Each row comes from the steps of one walk. Every step used is in the known rows, and no mark comes twice. Write the walk behind each row, first mark first.
Known rows
q c w: [ 3.86  0.11 -5.03 -3.03 -2.56 -1.04  0.35  0.62 -1.08 -0.61  3.65  3.40
 -2.94 -2.32 -2.15  2.40  3.43 -5.16 -1.87 -8.91 -0.48 -3.68 -0.15 -2.82]
c p: [-1.42  0.05  0.71 -2.86 -0.39 -1.70  0.98  0.68 -2.42  4.05 -1.16  5.51
 -0.65  1.52 -2.72 -0.06  0.82 -2.92 -4.42 -6.78 -1.87 -4.36  1.98  0.54]
e j l q c n: [-1.76 -1.26 -4.82  1.09 -1.38  1.70  3.84  0.47 -1.98  2.85  1.90  3.82
  0.35 -2.45 -1.08 -3.72  1.91 -5.40 -2.28 -1.18 -8.14 -3.76 -0.22  0.25]
w l q c: [-1.40  0.35 -4.08 -0.47 -4.27  4.37  0.43  1.18 -1.49  2.46  5.33  2.77
 -0.57 -4.52 -3.06  0.61  3.69 -1.13 -0.69 -2.30 -2.39 -0.99  1.86 -0.20]
p l n: [-1.07  0.22 -0.40 -4.72 -2.99 -0.17  1.79  0.16  1.76  1.82  1.87  4.05
 -2.91 -0.22 -0.61  0.74 -0.02 -2.81 -2.24 -2.60 -3.32 -4.10 -1.51  1.43]
p l x: [-1.00 -2.35 -2.53 -2.06 -3.65 -1.59 -0.42  0.16 -0.50  1.10  0.58  0.46
 -0.25 -3.01  0.31  0.87  0.05 -3.70 -0.55 -4.36 -3.14 -2.57 -1.43  0.79]
e j: [-0.30 -2.35 -3.52  0.38 -1.32  0.62  2.89 -0.42 -1.21  3.40 -0.76  3.97
  0.50  0.77 -1.03 -1.02  0.31 -4.21 -1.26 -3.13 -5.99 -5.77 -0.27  0.97]
j c x: [ 2.34 -1.69 -4.26 -0.82 -0.16 -1.21  0.60 -2.78 -0.85  2.42 -1.13  5.42
 -0.35  1.82  0.01  1.75  1.18 -3.46 -0.19 -7.15 -1.17 -2.31  0.60  1.22]
q l: [ 1.77  1.98 -0.85 -0.81 -3.68  1.15 -1.59  2.09 -0.65  1.27  1.06  4.48
  0.57 -1.26 -3.00 -1.56  2.73 -3.91 -1.40 -5.83 -2.90 -4.21 -0.36 -0.42]
w l q c n: [-1.36  0.78 -3.62 -0.91 -4.43  4.60  0.14  0.77 -1.26  2.35  4.96  3.35
 -1.76 -4.85 -3.23  0.24  4.82 -0.65 -0.86 -1.77 -3.55 -0.58  1.08 -0.22]
w c q: [ 1.96  2.20 -7.34  0.27 -3.38  0.67  1.31  2.19 -2.19 -0.03  2.01  3.46
 -0.23 -1.44 -2.42  1.13  1.28 -1.96  1.76 -7.62  1.83 -1.97  0.41 -1.09]
n l: [-0.60 -0.07 -1.81 -1.91 -2.19  1.43  0.13  0.95 -1.67  3.77  1.71  4.57
 -0.52  0.30  0.86  0.56  3.24  1.50 -0.03 -5.43 -4.40 -1.64  0.62  0.85]
j c q l: [ 3.80  1.45 -3.08  0.66 -1.95 -1.63 -2.45 -0.58  0.29  1.69 -0.02  4.30
  1.54  0.80 -1.96 -0.66  2.72 -6.85 -0.77 -6.21 -1.13 -1.49 -0.22  0.55]
e j c: [ 1.02 -1.84 -4.20  1.15 -0.54 -0.31  2.04 -2.03  0.02  4.12 -1.03  4.07
  1.24  2.41 -0.69 -1.25  0.06 -5.36 -1.41 -2.63 -5.39 -4.53 -0.87  1.70]
j c: [ 2.43 -0.64 -3.37 -0.92 -0.32 -0.28 -0.20 -1.44  0.12  4.66  0.03  4.46
 -0.09  2.21 -0.77  0.92  2.67 -3.35 -0.89 -4.66 -1.48 -2.58 -0.37  1.55]
n l q c p: [-2.11 -0.15 -3.51 -1.12 -3.51  0.93 -0.33  1.83 -3.37  1.90  4.45  4.91
  0.73 -0.87  0.16  0.78  3.94 -0.10 -3.23 -5.55 -4.80  0.59  1.93 -0.04]
e j l q c: [-1.76 -1.75 -5.26  1.61 -1.17  1.54  4.06  0.93 -2.28  2.90  2.25  3.37
  1.40 -2.08 -0.90 -3.29  0.74 -5.97 -2.05 -1.75 -6.95 -4.21  0.48  0.19]
l n: [-0.77  1.70 -0.56 -2.84 -1.45  1.89  2.20  0.29  1.53  2.43  1.41  8.09
 -2.03  1.91  0.17  1.88  3.91  0.32 -2.22 -3.39 -2.36 -3.96  1.24  2.37]
p l: [-0.13 -2.02 -1.60 -4.15 -3.04 -0.82  1.00  0.56 -0.41  2.51  1.21  1.40
 -2.21 -1.54 -1.57  0.28 -0.65 -4.26 -1.26 -3.99 -3.38 -4.31 -1.94  0.13]
w c q l x: [ 2.20  3.70 -6.92  1.90 -4.73  0.45 -0.61  2.67 -1.83 -1.85  2.04  3.10
  1.61 -2.72 -2.31  0.13  1.50 -2.79  1.77 -8.06  1.63 -1.06  0.29 -1.29]
w l q: [-2.36 -0.04 -2.94 -0.35 -3.99  4.83  0.65  0.57 -1.22  4.67  3.91  2.91
 -0.29 -4.48 -2.57  0.66  3.30  0.22 -0.56 -1.85 -3.40 -1.96  2.09  1.09]
c q l: [ 2.45  1.42 -1.87  0.33 -3.84 -0.86 -2.23  2.16 -1.41 -0.70  0.30  4.18
  1.31 -2.04 -2.87 -1.00  3.04 -6.75 -0.54 -7.56 -1.82 -2.76  0.76 -1.06]

Which walk is each row?
[-1.46 -1.21 -4.92 -0.85 -3.75  1.39  0.09  1.29 -3.67  0.59  4.41  5.02
  0.48 -1.51  1.07  1.70  4.02  0.21 -1.71 -6.32 -4.81  0.80  1.85 -0.22]  n l q c x
[ 0.44  1.12 -1.55 -4.30 -1.99 -2.49  0.98  1.45 -1.05 -1.41  3.15  4.80
 -2.37  0.98 -2.90 -0.06  0.75 -5.90 -4.53 -5.93 -0.43 -2.17  0.08 -1.63]  q c p l n
[-1.38  2.23 -5.24 -1.88 -3.36 -0.26  2.13  1.86 -2.30  1.79  2.59  3.17
 -0.62 -1.07 -3.18  0.33 -1.69 -1.52 -2.35 -6.32  0.35 -2.39  0.18 -0.43]  w c p l q
[ 0.19 -1.70 -6.46 -0.99 -4.17  0.94  0.27  1.32 -2.86  0.86  5.22  3.69
 -0.34 -3.99 -1.38  3.15  4.87 -3.92 -3.96 -6.73 -3.33 -1.94  1.46 -1.19]  l q c w
[-1.37  3.11 -0.12 -2.03 -2.68  4.43  1.57 -0.28  2.18  3.76  2.72  5.52
 -2.38 -1.46 -2.01  0.39  2.81  1.46  0.20 -1.29 -1.68 -3.14  1.58  1.90]  w l n
[ 1.80  2.98 -1.00 -0.07 -3.86 -0.41 -1.68  1.86  0.13 -1.25  0.75  6.02
  0.82 -1.08 -2.20 -0.69  3.51 -5.76 -1.27 -6.60 -1.82 -2.64  1.04 -0.15]  c q l n
[-0.72 -3.07 -6.82 -0.51 -3.61  1.08  1.04  1.33 -4.43 -1.01  4.30  4.90
  0.33 -2.69 -0.86  2.77  4.01 -3.57 -3.04 -6.67 -3.01 -0.83  2.31 -0.87]  l q c x
[ 2.59  3.89 -6.55  0.92 -4.43  0.84  0.02  2.85 -1.71 -1.15  2.34  3.61
  0.62 -1.96 -3.30 -0.23  1.11 -3.06  1.42 -7.91  1.60 -1.87  0.03 -1.55]  w c q l
[ 2.93  2.40 -3.87 -3.00 -3.08  0.61  0.54  0.04  0.82 -0.49  4.80  3.93
 -3.52 -3.02 -2.61  2.00  3.35 -3.58 -1.45 -6.87 -0.10 -3.09  0.35 -2.10]  q c w l n
[-1.97 -2.91 -3.22 -2.96 -4.38  0.16  0.87  1.03 -1.63  2.73  2.98  1.50
 -0.77 -3.19 -1.22  1.04  0.47 -4.05 -2.95 -3.23 -4.98 -2.96 -1.00  0.62]  p l q
[ 0.90  3.11 -1.25 -2.89 -2.94  1.97  0.92 -1.80  2.58  4.29  2.28  4.11
 -3.54 -4.21 -1.84  2.51  2.48 -0.42 -1.06 -6.13 -2.10 -5.49  0.88  0.33]  c w l n
[ 3.28  1.30 -4.53 -2.69 -3.10  0.34  0.18  0.28 -0.32 -0.10  4.45  2.74
 -3.23 -3.68 -2.99  1.84  3.05 -4.25 -0.90 -7.53 -0.12 -3.19  0.17 -2.79]  q c w l
[-1.52 -0.11 -4.49 -0.80 -1.44  2.46  2.45  2.31 -2.86  2.79  4.34  3.99
 -0.96 -4.53 -1.32 -2.50  4.86 -3.61 -1.99 -2.95 -4.89 -1.70  0.83 -0.47]  j l q c n
[-1.56 -1.56 -4.69 -0.98 -3.18  0.31  0.46  2.15 -4.06  0.80  4.36  4.83
  0.66 -1.68 -2.15  1.54  3.99 -4.04 -5.30 -5.56 -3.01 -0.96  2.32 -0.67]  l q c p
[ 0.86  0.01 -2.21 -4.03 -2.00 -2.85  0.62  1.68 -2.17 -1.07  2.78  3.50
 -2.03  0.24 -3.34 -0.25  0.42 -6.53 -4.03 -6.63 -0.42 -2.28 -0.14 -2.15]  q c p l
[ 1.18 -0.46 -4.53  1.95 -1.60 -0.43  0.98 -3.47  1.28  4.06 -0.62  2.55
  1.23 -0.84 -0.43 -0.41 -0.14 -4.86 -0.87 -3.64 -5.12 -4.29 -0.64  1.38]  e j c w l x
[-2.39 -1.03 -3.36 -0.65 -3.58  2.39 -0.07  1.38 -2.82  3.91  3.44  4.65
  0.91 -1.43  1.19  1.33  4.35  1.72 -1.76 -4.62 -5.90 -0.30  1.66  1.23]  n l q
[ 0.43 -0.20 -2.64 -2.97 -2.29 -3.17 -0.01  1.34 -2.24 -1.79  2.51  3.02
 -1.05 -0.43 -2.41  0.02  0.74 -6.30 -3.65 -6.83 -0.38 -1.45  0.20 -1.87]  q c p l x
[-1.36 -0.26 -4.43 -0.43 -4.17  3.89  0.82  0.49 -1.99  1.30  4.79  3.22
 -0.71 -4.75 -2.81  1.06  2.89 -1.20 -0.38 -3.54 -2.23 -0.85  2.34 -0.34]  w l q c x
[-1.55  0.31 -1.89 -2.50 -3.37  2.61 -0.52  0.09 -1.52  3.57  1.44  6.08
 -3.00 -2.11 -0.07  0.14  7.32  2.05 -1.84 -3.36 -8.20 -0.24 -0.93  1.10]  c n l q
[ 2.14  5.00 -5.97  0.59 -4.43  1.10  0.47  2.64 -0.62 -1.51  2.74  4.85
  0.30 -1.31 -2.80  0.05  1.39 -2.36  0.91 -7.18  1.62 -1.82  0.30 -0.97]  w c q l n
[-0.65 -0.10 -1.87 -0.26 -0.43 -1.95  2.43 -2.47  1.13  3.64 -1.19  4.87
  0.72  3.22 -1.08 -1.93 -1.92 -6.06 -3.83 -2.09 -5.47 -4.45 -0.88  2.14]  e j c p l n
